Known rows, with every way that one mark hangs from another
z338(z418(z531(z220)) z947(z479)): [ 14.1 -53.3 -15.5  41.0 -10.2   9.2   2.2   6.5  18.6  -4.3  21.2  -1.2
  14.1  19.3  -0.3  25.0  17.7   7.0]
z947(z479): [ 42.0 -36.8 -35.7  -7.4 -53.0  13.1   4.5   7.5  11.0  24.0  -1.9 -15.3
  27.0 -13.9  -7.2   8.4   4.2  -6.9]
z531(z418(z338) z947(z479)): [ 25.1  -4.8  -2.9 -42.7  19.0   4.4  12.5   3.4  -5.9   7.7 -28.3 -11.5
  14.3   3.3  -7.6 -20.6 -25.3 -10.9]
z418(z220 z338 z531): [  7.8  31.2  13.0  12.6  45.2   2.8  -7.0   4.4  -9.8 -28.6  19.7   0.9
  -7.7   0.8  -5.9  18.5  28.4  -2.4]
z418(z220 z338(z947) z531): [  5.9  11.1  17.2  -9.6  70.3  -9.4 -23.9  -0.5  -7.6   0.7 -12.1 -13.4
  -3.6  -3.6  -3.3  44.4  13.0  -1.4]
z338(z418(z220 z531)): [ -6.8  -0.6  -0.8  48.1 -17.0   7.8   4.8   8.0  18.2 -26.6  50.4  17.5
 -10.6 -18.2   0.9   3.2  36.8  -3.8]
z531(z220(z418(z338)) z947): [-18.0  37.3  17.4  -3.3   5.6  -4.2  12.3  -8.1 -19.3 -20.7 -24.8  19.6
 -16.3  28.3   4.5 -34.8 -27.6  10.1]
z418(z220 z531): [  2.3  16.9  -7.1  20.2 -25.1   0.5  -3.5  -0.5   5.8 -31.5  49.9   6.0
  -8.3 -16.5   3.9  17.6  34.2  -4.1]
z338(z418 z947(z479)): [ 29.6 -73.3 -25.5  -1.7 -19.6   8.2  -6.8  10.9  25.4  60.2 -32.9 -17.2
  31.3 -22.3  -9.0  17.4  -9.2  -7.4]
z220(z531): [-15.1 -17.9 -25.3   2.7 -23.9   9.1 -12.8   2.5   4.0  36.8  20.9   5.9
 -10.3   7.9   4.7  25.6   4.3  21.4]
z220(z418 z531(z947)): [-55.0  13.0   7.0   8.5 -60.5  -9.7   1.6 -11.2   2.6  14.3  15.2   5.8
 -14.1   5.4  11.6 -25.8  -7.4   7.5]
z220(z418(z338 z531)): [-15.4   9.6  15.4  26.3  65.5   9.4  -5.8   9.1 -12.8 -22.3  -5.7  -9.3
 -10.9  27.1   1.1  14.7  27.2  -4.5]
z338(z418(z220 z531(z947(z479)))): [  5.6  -0.5  10.7  35.7 -83.9  -6.2  23.3  -2.7  26.8 -22.5  49.3   1.0
  22.7 -26.6 -12.5 -35.3  27.3 -21.7]
z418(z338(z947) z531): [ 11.9 -22.2   1.6 -19.6  83.6   2.4 -29.1   4.3  -4.9  46.8 -33.9 -16.4
   4.0   9.0 -10.6  62.6   3.8   5.1]
z479(z947): [ 36.1 -25.4 -42.9  -2.5  -2.6  24.2  -5.6  -6.5   2.7  38.3  -1.3  31.5
   0.1 -51.7 -18.0  28.1 -10.4  10.1]
z338(z947): [ 18.2 -43.4 -28.4 -35.3  -0.8   0.6 -24.3  -0.9   9.0  67.4 -37.4  -8.3
   5.2 -22.5   0.9  46.6 -21.2   5.3]
z418(z220): [ 13.8  12.3 -18.1  -5.4 -38.3   0.3  -2.2  -0.3   3.1  -7.6  16.5  11.3
  -6.2 -28.8   5.1   2.8   3.0  -1.1]

Rows
[ 20.0  32.5  24.4  -1.9 -25.2 -10.9  11.9  -5.2  -2.3 -22.1  17.9 -15.3
  25.0  -8.1 -18.6 -19.6  18.7 -19.8]	z418(z220 z338 z531(z947(z479)))
[-12.2   0.2   7.9  -3.6  73.2  -1.6 -12.5   0.0 -21.3  -4.5 -51.3   2.2
 -17.8  35.6  15.6  13.6 -23.6  17.7]	z531(z220(z418(z338(z947))))
[ 23.5  12.6   7.6   2.1 -14.4   0.5  16.2  -3.7  -7.2 -19.6  17.6  -0.2
  17.9  32.1 -17.0  -8.6   7.2   2.6]	z418(z338 z531(z220 z947(z479)))
[  8.3  10.1 -15.3 -13.6  84.7  20.2   2.3   9.7 -24.0 -40.1  -8.4  27.6
 -32.0  39.1  13.9  11.1 -20.3  25.0]	z531(z220 z418(z338))
[ 11.8 -34.2   0.3  34.7 -20.3  -3.3  -1.3   5.8  25.0  -7.1  23.7 -17.1
  19.9 -19.9  -2.2  12.8  31.2 -15.7]	z338(z418(z220 z531) z947(z479))
[-29.7  13.4  24.7   6.9 -16.2  -6.6   8.1  -1.1  -8.5   6.5 -12.7 -22.2
  13.3  25.7  -2.4 -40.8  -3.9  -1.7]	z220(z418(z338) z531(z947(z479)))
[-50.7  27.2  26.3  -1.4  10.0  -8.2  -3.6  -4.6 -12.8  16.0 -16.3   1.3
 -12.4  22.4   2.7 -23.6 -13.3  10.2]	z220(z418(z338) z531(z947))
[ -9.7  -2.0   7.2  22.3 -73.9  -8.1  17.7  -6.2  11.0 -20.2  25.3 -22.0
  20.2  -1.9  -1.5 -26.6  26.3 -25.4]	z220(z418(z531(z947(z479))))
[ -7.7  30.6  -5.1 -28.4 -39.7 -10.5  11.0  -9.8   3.0 -26.2  19.4  21.2
 -20.7 -30.8  15.1 -27.0 -21.7  -5.8]	z531(z418(z220) z947)
[ 24.7  -2.5   1.5 -32.3  67.2  -3.9  -6.5   6.9 -11.7 -21.8 -33.5 -23.0
   4.7  -2.7   9.6   6.9 -11.4  -9.4]	z531(z418(z220 z338(z947(z479))))
[ -3.5  44.5  14.9 -36.9  31.3  -8.3   6.7  -5.3 -12.7 -24.6 -11.4  17.2
 -18.9 -13.0   3.3 -26.3 -27.1  -5.3]	z531(z418(z220 z338) z947)
[-40.8  12.5  10.4  22.6 -71.5  -9.9   6.0  -6.6  18.4  13.9  37.3  28.2
 -12.9 -20.3   0.8 -32.6  -5.2   8.6]	z338(z418(z220(z531(z947))))
[ 14.7 -27.5   6.0 -12.4  47.7  -2.4 -10.8   7.0  -9.0  21.3 -66.0 -41.5
  22.8  10.9   0.5   5.6  -7.8 -12.5]	z220(z418(z338(z947(z479))))
[-33.7  13.9   6.4 -29.2  45.6  -0.1  -4.2  -0.9 -12.9  13.5  -5.9  12.6
 -24.1  19.9   4.1  -3.4 -25.0  17.2]	z220(z531(z418(z338) z947))
[-23.2  22.5  -1.8   5.1 -62.7  -7.0  16.8 -13.4  -3.1 -24.3   5.8  25.7
 -15.5  11.2  15.3 -35.9 -21.5   7.5]	z531(z220(z418) z947)
